Every row comes from one small tree of marks. The marks that hang from a mark follow it in brackets, in alphabetical order. Every link used is in the known rows. Which tree was each row made from?
Known rows:
pafe[dopal[lilin lisu] kuvu]: [ 2.71  5.85 -2.06  4.43 -0.73  0.51 -1.73  2.19 -4.65  1.64  4.25  0.02
 -4.02  0.47  0.00  0.62  4.88 -3.24  1.65 -1.73  1.30 -2.09]
lilin[roveva]: [ 1.19  0.43  3.53  1.13 -1.26 -5.40 -2.97 -1.20 -0.14  2.89 -1.64  2.05
 -4.31  4.43  0.79 -0.60  1.77 -2.31 -0.01 -1.91 -2.96  4.15]
pafe[dopal kuvu]: [ 0.55  5.64 -2.62  2.90 -1.18  0.34 -1.66  2.07 -2.70 -1.46  2.12  0.77
 -1.63  1.51  2.68 -0.08  2.03 -1.77  1.61  0.07 -1.21 -2.90]
lisu[nasib]: [ 2.82  1.92 -0.19 -0.76 -0.84 -1.00 -0.23 -0.06 -3.07 -0.64 -2.04  2.61
  1.07  3.72  0.27  1.60  0.44 -1.08 -0.85  1.69  0.35 -5.96]
kuvu[kase lisu[nasib] pafe putub]: [-3.57 -6.25 -0.40 -2.69  2.11  2.68  5.58 -2.24  4.54 -0.81 -4.25 -4.06
  5.53 -4.60 -0.53 -0.77 -5.03  4.51 -0.70  2.90  0.70  1.18]
kuvu[kase lisu pafe putub]: [-3.44 -7.16 -0.42 -2.01  3.71  0.81  2.58 -2.71  5.70 -0.50 -3.26 -4.33
  3.71 -4.75 -0.83 -0.91 -3.98  4.67 -0.17  0.90 -0.64  5.66]
kuvu[lisu pafe putub]: [-1.13 -6.50  0.06 -2.83  3.99 -1.55 -0.73 -2.03  4.81 -0.32 -2.23 -2.05
 -0.94 -4.12 -2.66 -1.68 -3.94  4.26 -0.14  1.04  0.56  4.93]
pafe[dopal[lisu[nasib]] kuvu[kase putub]]: [-0.73  5.27 -4.06  4.11 -0.90  3.74  2.79  0.85 -2.53 -0.09  1.38 -3.41
  0.97 -2.34  5.31 -0.85  2.54 -2.93  1.35  2.46  0.63 -5.91]
kuvu[kase lisu]: [-2.05 -5.07  0.67 -1.23  1.03  0.02  0.97 -0.74  1.48 -0.80 -0.29 -0.83
  2.74  0.56 -0.17  3.14 -0.79  1.75 -1.35 -0.79 -1.74  2.33]
pino[roveva]: [ 4.73  2.59  4.03 -0.88 -0.07 -2.76 -4.66  1.40 -2.00  1.20 -1.63  3.14
 -1.47  5.06 -0.12  1.09  2.77  0.67 -0.14 -3.54  2.19 -1.12]
kuvu[lisu[nasib] pafe[dopal]]: [-4.35 -5.62  1.19 -4.19  0.02  1.21  2.13 -0.47  3.03 -0.67  0.46  0.46
 -1.67 -0.40 -3.46  0.31 -4.14  4.73 -1.75  2.89  0.68 -1.22]
kuvu[kase pafe putub]: [-0.89 -2.22 -1.91  0.08  3.64 -0.84  0.54 -3.27  3.75 -0.26 -4.56 -3.58
  4.38 -2.59  0.75 -1.55 -1.42  2.58  0.98  0.33 -1.63  4.71]
roveva[lisu[nasib]]: [-2.06  1.12 -0.34 -2.78 -1.97 -1.68  1.15  1.54  0.18 -2.75 -1.65  3.84
  1.53  1.33 -1.28  1.83 -1.84 -2.95 -0.51  1.69 -1.27 -2.62]
pafe[dopal kuvu[lisu[nasib]]]: [-1.29  2.66 -1.63  0.99 -2.17  2.89  1.81  2.74 -2.17 -1.77  2.27  0.40
 -0.88  0.02  1.80  0.40 -0.38 -0.32  0.37  1.81  0.43 -5.27]
pino[nasib]: [ 5.85  2.41  0.51 -2.87 -0.67 -3.00 -6.38 -1.40 -1.93 -1.02  1.12  2.03
  0.82  4.09 -1.87  1.28  1.40  1.57 -1.15 -4.75 -1.86 -4.61]
dopal[lilin[roveva] lisu[nasib]]: [ 4.50  1.58  3.33  2.47 -1.28 -2.91 -0.71 -0.45 -4.52  6.03  0.54  1.44
 -5.28  2.91 -2.94  0.93  4.78 -4.40 -0.46 -2.31  2.32 -0.25]
pafe[dopal kuvu[kase lisu[nasib] putub]]: [-1.71  2.58 -2.76  2.19 -1.13  4.75  4.36  1.69 -0.73 -1.98  1.31 -3.16
  3.86 -3.01  4.44 -0.84 -0.49 -0.56  1.07  2.14  0.09 -4.38]
kuvu[lisu putub]: [ 2.07 -3.71  0.16 -1.08  3.13 -1.69 -1.93 -1.05  1.65 -0.56  0.19 -1.35
 -0.03 -2.62  0.14 -0.50 -0.84  0.87 -0.18  0.03  0.40  2.16]
roveva[lisu]: [-1.99  0.23 -0.44 -2.15 -0.39 -3.69 -1.88  1.08  1.30 -2.55 -0.50  3.51
 -0.13  1.06 -1.65  1.90 -0.89 -2.71  0.08 -0.35 -2.66  1.80]
kuvu[kase lisu pafe]: [-5.02 -7.68  0.60 -2.96  1.89  0.28  2.14 -1.68  4.64 -0.55 -2.70 -1.55
  1.82 -0.97 -3.01  1.97 -3.89  5.36 -1.32  0.31 -1.45  4.98]
kuvu[kase lisu pafe[dopal[lilin]] putub]: [-3.07 -5.95  0.22 -1.20  3.41  2.27  3.13 -2.07  4.98  0.18  0.77 -4.80
  3.95 -5.23 -1.51 -1.54 -2.24  4.24  0.29 -0.24 -0.02  5.89]
kuvu[kase lisu[nasib] putub]: [-0.54 -3.67 -0.35 -0.98  1.34  2.39  4.37 -1.22  1.35 -1.07 -1.84 -3.30
  6.47 -2.96  2.31  0.43 -1.87  0.94 -0.78  1.88  0.48 -1.46]
lilin[dopal[lisu[nasib]] roveva]: [ 1.04 -1.07  3.82 -0.01 -2.11 -1.55 -3.62 -1.73  0.16  2.27  0.30  4.25
 -4.31  3.35  0.67 -2.88  0.06 -2.34 -1.90 -0.05 -0.18  5.46]

Write each row's tree:
[-1.12  2.10 -1.68  1.40 -1.16  1.45 -0.32  2.44 -1.33 -1.54  3.04  0.17
 -1.97 -0.04  1.52  0.44  0.30 -0.20  0.73  0.48 -0.59 -2.27] : pafe[dopal kuvu[lisu]]
[-3.12  2.26 -1.98  1.50 -2.40  4.52  4.17  2.31 -1.56 -1.98  1.61 -1.24
  2.44 -0.42  3.04  1.12 -0.49 -0.08  0.36  1.79 -0.43 -4.71] : pafe[dopal kuvu[kase lisu[nasib]]]
[ 0.31  1.89 -2.75  1.92 -0.49  2.95  3.83  1.43 -1.29 -1.72 -3.57 -2.29
  4.48 -2.70  3.16  0.29 -1.42 -0.59  1.07  1.53  0.67 -2.88] : pafe[kuvu[kase lisu[nasib] putub]]
[-0.38 -1.04 -1.59 -0.56  2.88 -0.91 -1.07 -2.61  2.40  0.86 -0.02 -2.38
 -2.39 -2.59 -0.10 -2.94 -0.29  1.52  0.50  2.45  0.74  0.08] : kuvu[pafe[dopal[lisu[nasib]]] putub]
[-4.25 -6.52  1.13 -3.64  1.59 -0.79 -0.65 -0.98  4.12 -0.51  1.61  0.12
 -3.34 -0.61 -3.74  0.22 -3.09  5.05 -1.16  0.89 -0.62  3.26] : kuvu[lisu pafe[dopal]]
[-0.82  1.47 -1.95  1.39 -1.77  2.59  3.58  2.09 -2.05 -1.74 -3.14 -0.37
  2.99  0.02  1.64  2.14 -1.37 -0.13  0.24  1.05  0.00 -3.43] : pafe[kuvu[kase lisu[nasib]]]
[-5.05 -5.73 -0.43 -2.53  1.73  3.96  5.92 -2.06  4.97 -1.00 -0.95 -4.56
  5.02 -4.80  0.43 -1.50 -4.36  4.68 -0.62  3.35  0.46  0.26] : kuvu[kase lisu[nasib] pafe[dopal] putub]
[ 2.18  1.72 -2.39  1.74  0.81 -0.20 -0.48  1.50 -1.27 -1.36 -2.02 -0.89
 -0.09 -2.36  1.65 -0.45 -0.72 -0.70  1.46  0.17  0.56 -0.19] : pafe[kuvu[lisu putub]]
[ 5.84  1.74  0.60  1.83  0.44 -1.75 -1.60 -0.13 -5.40  3.84  1.34  1.64
 -3.07  2.22 -3.73  2.34  4.83 -3.20 -0.56 -1.73  3.43 -2.97] : dopal[lilin lisu[nasib]]
[ 1.97  2.34 -2.28  1.37 -0.27  1.27  1.38  1.79 -2.00 -1.64 -2.77 -0.73
  1.13 -2.28  1.92 -0.47 -1.41 -0.85  1.07  1.53  1.45 -3.40] : pafe[kuvu[lisu[nasib] putub]]
[ 3.12  2.16  3.80  0.88 -1.72 -3.58 -0.67  0.82 -1.99  2.57 -0.31  3.22
 -0.93  2.72 -3.29  0.35  2.29 -3.88  0.76 -3.75 -0.45  3.94] : dopal[lilin[roveva[lisu[nasib]]]]
[-2.15 -0.59  1.57 -1.45 -0.49 -1.73  0.07 -0.49  2.01  0.86  0.21  1.62
 -2.07  1.01 -3.64 -1.01 -1.06  1.03  0.33 -0.26 -0.91  2.99] : kuvu[pafe[dopal[lilin[roveva[lisu[nasib]]]]]]
[ 2.93  1.54  0.31  1.91  1.08 -1.85 -3.93 -0.29 -2.79  2.59  6.32  0.58
 -4.49  2.05 -1.66  0.93  5.64 -2.28  0.01 -2.13  0.57 -0.18] : pafe[dopal[lilin lisu]]
[-2.57 -2.12 -0.51  0.45  1.70 -0.07  0.43 -2.05  1.77  1.68  0.82 -1.85
  0.15  0.17 -2.34  0.83  1.32  2.14 -0.04 -0.90 -1.04  3.48] : kuvu[kase pafe[dopal[lilin lisu]]]
[-0.53  4.70 -4.12  4.52  0.17  2.24  0.89  0.58 -1.69  0.22  2.25 -3.72
 -0.23 -2.36  4.97 -0.89  3.09 -2.80  1.76  1.06 -0.23 -2.74] : pafe[dopal[lisu] kuvu[kase putub]]
[ 4.26  4.28  4.73 -5.47 -3.20 -1.79 -4.82  1.98 -0.59 -1.14 -0.11  4.16
  1.45  4.05 -2.72  1.15  0.39  1.47 -1.15 -6.55  0.95 -5.29] : pino[nasib roveva[lisu]]
[ 1.29  2.95  3.94 -2.97 -2.34 -1.21 -0.83  3.00 -0.93 -0.59 -2.45  4.35
  0.61  3.51 -0.69  1.31  0.21 -0.95 -0.44 -1.58  2.28 -3.34] : pino[roveva[lisu[nasib]]]
[-1.88 -0.60  3.98 -2.13 -3.53 -1.28 -1.67  0.00  2.49 -1.14 -0.71  6.09
 -0.42  2.48  0.10 -3.10 -3.06 -2.88 -1.17 -0.06 -2.16  7.31] : lilin[dopal roveva[lisu[nasib]]]
[ 1.68  5.96 -3.44  3.51  0.15  0.77 -1.40  1.35 -2.02 -1.50  1.96 -1.21
 -0.30 -1.15  4.08 -1.96  1.93 -2.19  2.41  0.60 -0.70 -2.42] : pafe[dopal kuvu[putub]]
[ 1.24 -1.67  3.88  0.51 -1.00 -2.92 -5.57 -2.00  0.99  2.28  1.07  4.08
 -5.58  3.18  0.54 -2.87  0.75 -2.17 -1.48 -1.43 -1.12  8.60] : lilin[dopal[lisu] roveva]
[ 4.71  0.84  3.35  3.12  0.18 -4.80 -3.56 -0.88 -3.30  6.28  1.66  1.04
 -7.01  2.70 -3.28  0.82  5.81 -4.04  0.05 -4.19  1.01  4.15] : dopal[lilin[roveva] lisu]
[ 2.99 -0.80 -0.07 -0.91  0.37 -0.07 -5.05 -1.18 -1.08 -1.03  1.41  4.39
 -1.45  2.28 -0.42 -0.74  0.19 -0.74 -2.03  0.79  1.17  1.80] : lilin[dopal[lisu[nasib]]]
[-6.75 -6.27  0.56 -3.45 -0.21  3.63  5.43 -1.15  3.88 -0.93 -0.45 -1.88
  3.16 -1.16 -1.66  1.06 -4.30  5.12 -1.73  2.76 -0.58 -0.47] : kuvu[kase lisu[nasib] pafe[dopal]]
[-1.09  5.08 -3.04  3.40 -1.28  1.94  0.69  1.60 -2.04 -1.63  1.48 -0.91
  1.60  1.08  3.78  0.57  2.03 -1.44  1.52 -0.04 -2.10 -2.30] : pafe[dopal kuvu[kase]]
[ 3.64  6.83 -2.81  4.63 -0.55  2.12  0.53  1.80 -4.77  1.49  3.14 -1.71
 -1.50 -2.06  1.64 -1.43  4.07 -3.88  2.05  0.10  2.77 -4.79] : pafe[dopal[lilin lisu[nasib]] kuvu[putub]]
